Each row comes from the steps of one walk. Every step used is in the known rows, and no mark comes twice. Write the walk behind each row, first mark first.
Known rows
rela/pomi/biza: [-27  28 -38  31 -99 -20  -6  17  -6  18  19  10  -7  31   0  27 -24  41
 -25  31  29  32 -98]
lovuk/pomi/biza: [  3  -9   1  11  25 -32   8 -15  15  13 -21  75   0  28  11  -8   2  24
 -44  38  -6  28 -51]
lovuk/pomi/divu/biza/gimun: [-44 -20 -16 -15  79  16  11 -40  50  12  -3 -44  38   0 -20 -67 -48 -17
  16 -34 -35  21  48]
gimun/biza/pomi/divu: [ 26  36  43 -15 -44   6  13  18 -11   5  33  -8  16  -6 -12 -19 -22   0
  24  -3 -14  32 -34]
rela/biza/lovuk/pomi/gimun: [ 25 -24  -4  -5  70 -19 -58 -62 -56 -42 -17 -28  23 -20  24  -9 -27 -24
 -40  30   6  34  42]
rela/biza/pomi: [-15  -5 -26 -22   5  32 -20 -38 -54 -31  -6 -91  31  -3  46  15   2  -1
 -43  15   4  13  19]
lovuk/biza/gimun/pomi/vigas: [ 13 -16  13   6  24  -9  36   8  26  42 -28  30  18 -11 -23  30  -6 -15
  22 -46  27 -48  79]
biza/gimun/pomi: [ -6  16   2 -13   7 -13  30 -26  41  -5 -16 -14  -6  16  -7 -20  13 -21
   1 -28   7 -38  44]
biza/pomi: [ -2  13   6 -17 -39  14   8 -13 -10  -4  14 -35  25   0  27   8   5  14
 -26  18  10   4 -33]
rela/pomi/vigas/biza: [ -14    1  -30   47 -107   10  -21   87    7   -9   20   40  -34   12
  -15   51   10   18  -21    9    3   31  -78]
divu/biza/gimun/pomi: [-45 -14 -27  -2  40   2  37 -31  29   7 -10 -39   8  -7 -25 -50  21   4
  40 -37 -23 -67  62]
gimun/pomi/divu/biza: [ -3 -33 -23  21   2   6  18   5  27  13  -7 -12  47 -25 -46 -41  -5  21
  26 -39 -56 -10  11]
rela/pomi: [ -37   42  -41    8 -100   -4  -18   -2   -1    2   19  -36   -1   31
   13   26  -23   22  -12    7   25   24  -67]
divu/biza/pomi/gimun: [-13 -33 -13  13 -23  -8  -4 -12 -27  -6  23  -7  68 -52 -27 -29  -8  47
 -10  20 -35   8 -36]
gimun/biza/lovuk: [ -6  56  22 -20  -9   1   7   7 -14  -4  18 -10 -77  16   7   3  17 -13
  69   2  22 -27 -12]
rela/biza: [-47   2 -52 -17  21  14 -21 -26 -20 -45 -29 -54 -35  16  27  47 -13   4
 -34  -8  -7  15  10]
vigas/biza/lovuk/pomi: [ 22  17  18 -16  21   6 -22  33   3 -11  -5  42 -33  14  28  -1  28 -32
 -19  38   5  -8 -17]
rela/biza/lovuk: [ -22    8  -35  -19   35   27  -33  -27  -48  -37   -9 -101  -47    7
   45   19   -8  -22   -3   -3   25    6   42]
divu/biza/pomi: [-43 -15 -24  -6  -3  32  15 -19 -24   8  18 -53  49 -21   8 -25  25  39
   9   6 -22 -18 -18]
lovuk/biza/gimun/pomi: [ -7  29   8 -24  15 -18  36 -12  23  37 -35  10   4   7  -4  28 -18 -21
   8 -33  33 -54  61]
lovuk/biza/pomi: [ -1  27   9 -30 -34  16   9   7 -29  44  -3  -8  44 -12  29  51 -19  12
 -18  13  33 -10 -13]
lovuk/pomi: [ -7   5  -3 -12  27 -10   1 -40  26  -1 -22  32  13  31  25  -2   3   7
 -30  16  -7  11 -17]
divu/biza/lovuk/pomi/vigas: [-12 -67 -12  20  81  27  -5 -34  -9  16  11 -18  15 -25   5 -57  35   9
  45  -5 -13 -18  41]
lovuk/biza/gimun: [-51  46 -11 -38  10   0  19   4  27  28 -25 -11 -26  17  10  64 -51 -16
   6 -30  44 -12  27]

Write each row's walk
[ 18 -32  10  23  22  -1 -11  52  34 -11 -19 107 -16   8  -7  19  36   4
 -44  16 -32  22 -28]  lovuk/pomi/vigas/biza
[ -12   25  -30   23 -117  -38  -37    2   -2  -16   21    4   20    6
  -18   32  -52   32  -31   19   14   54  -82]  rela/pomi/gimun
[ -4  13   4  11 -10 -11  -1  22 -15   5   9   5 -57  10  14  11  -2  10
   1  27  25   6 -43]  pomi/biza/lovuk
[-51  -7 -36  -4  22  26   0  -4 -13   5  15 -69 -42 -10   7 -14  12  12
  55  -9  -3 -36   0]  divu/biza/lovuk
[ 14 -31   9  18  22 -10  30  -7  41  -6  -8   9   0  -2 -25 -24  21 -14
   9 -42   0 -27  65]  biza/gimun/pomi/vigas
[ 37  -8  44   4  52  -1   1 -20 -10  10  14  35 -30   6   6 -37  40 -16
  59   6  10 -17  23]  gimun/biza/lovuk/pomi/vigas
[  13   59   13   18 -104  -38  -32    5  -43   -7   52   -7  -30   -2
  -20    4  -27   -2   49   26   38   20  -55]  rela/pomi/gimun/biza/lovuk
[  6  17  10  -9 -47  14  -5  61  -9 -14   7  26  -8  -1  14  29  26   2
 -44  34 -14   2 -59]  vigas/biza/pomi
[ 21 -18  14   1 -21  22  10  24 -26  47   3  15  52 -24   9  47 -11  19
 -10   0  29  -3   2]  lovuk/biza/pomi/vigas
[-31 -64 -22  28  55   9  38 -20  32   9  -1 -20  12 -22 -44 -49  36   9
  50 -55 -29 -58  76]  divu/biza/gimun/pomi/vigas
[ 23  -4  37   4 -23  11  19  11 -22   3  33  26   2  -8  -8  -5  39  19
  33   2  -3  -6 -20]  gimun/biza/pomi/vigas
[ -4  30  -1  -9 -29  11 -15  72   8 -21   5  14 -87  10  14  41  21 -20
  -3  18   8 -10 -37]  vigas/biza/lovuk
[ 20  40  41 -26  40  -7  -1 -35 -16   6  11  13 -39  25  23 -33  28 -26
  50  22  15 -26   3]  gimun/biza/lovuk/pomi
[  0  -8 -18 -25  86  19 -36 -68 -51 -26 -17 -78  -3  12  59 -14   3 -34
 -21  20  18   0  55]  rela/biza/lovuk/pomi
[ 17  20  17 -20   5 -13  27  12  37  43 -28   2  29  -4 -31  14 -65 -32
   8 -50  19  -7  66]  lovuk/biza/gimun/pomi/divu
[ 16   8  14 -19  40   3 -16 -41  -2   2   0 -12   1  17  40 -25  11 -21
  -1  21  22  -1  12]  biza/lovuk/pomi
[ 23  14  19  -1 -16  -8  13  69  56 -16 -13  34 -13   4 -43  -7 -17 -42
 -19 -32 -29   9  22]  vigas/biza/gimun/pomi/divu
[ 27   0  18   3 -54 -27 -14  -4 -15 -22  19  15  54 -23  -5   5 -22  24
 -47  34  -4  41 -50]  biza/pomi/gimun
[ -1  35  21   4 -38 -52  -1  13   9 -29   5  81 -35   1 -41  30 -18  25
  17   4 -18  24 -59]  pomi/gimun/biza
[ 41  29  52 -17  34  -5  -6 -18  -1  14  16   6 -14  11   0 -46 -19 -41
  51   0  -2  23  10]  gimun/biza/lovuk/pomi/divu
[ 59 -29  23  33  -9   1  -3  79  -6  -8   0  56 -38 -18 -18   5  64 -18
   9  -1  -6 -34  16]  gimun/pomi/vigas/biza/lovuk
[  4 -52 -20   7  22  40 -20 -24 -57 -29   3 -71  34 -22  28  10  10   9
 -37  -1  -3  24  34]  rela/biza/pomi/vigas
[ 18   7  13  -5   2 -12  17  -3  53  -3  -8 -20  13   7 -31 -37 -38 -31
  -1 -49  -8   8  50]  biza/gimun/pomi/divu
[ 22  -8   1  27 -21 -34  28   9   8  11 -20  74  -1  10 -22  -2  29  30
 -22  15 -14 -15 -36]  gimun/pomi/biza
[ 16 -54 -11   5  95  29 -38 -53 -46 -22 -13 -51   1  -6  41 -13  11 -30
 -14   1  15  19  76]  rela/biza/lovuk/pomi/vigas
[  1 -25  14   5  53   5   1  34  52 -15 -14  69 -31  16  -7   1  18 -26
 -31  -5 -16  10  20]  lovuk/pomi/vigas/biza/gimun
[ 42  -7  16  25  -8 -29  18  12 -19  16   0  26 -16  -6  -5 -23  34   5
   5  24  19 -36  -5]  gimun/pomi/biza/lovuk
[ 24  11  24  -7 -50 -24 -12  16 -33  25  -3  36  72 -33  -8  57 -48  23
 -36  27  24  21 -36]  lovuk/biza/pomi/gimun
[-22 -63 -20  22   9  40  12  -2 -23  13  27 -36  46 -38  -7 -25  34  46
  18 -11 -28 -10  -2]  divu/biza/pomi/vigas
[  0  20   8  -4 -10 -13  22  46  44 -18 -21  40 -41  16 -17  11  31 -28
 -15 -12 -12 -43  19]  vigas/biza/gimun/pomi
[-51 -16 -41   6  -2  21   0  14  29   3   1 -34   2  -9 -35 -10 -42  25
  24 -35 -48  30 -22]  pomi/divu/biza
[ 15  -1   9  -9  17  -3 -12 -14  43   0 -12  20  38  22   0 -13 -44  -7
 -33  -4 -25  58 -14]  lovuk/pomi/divu
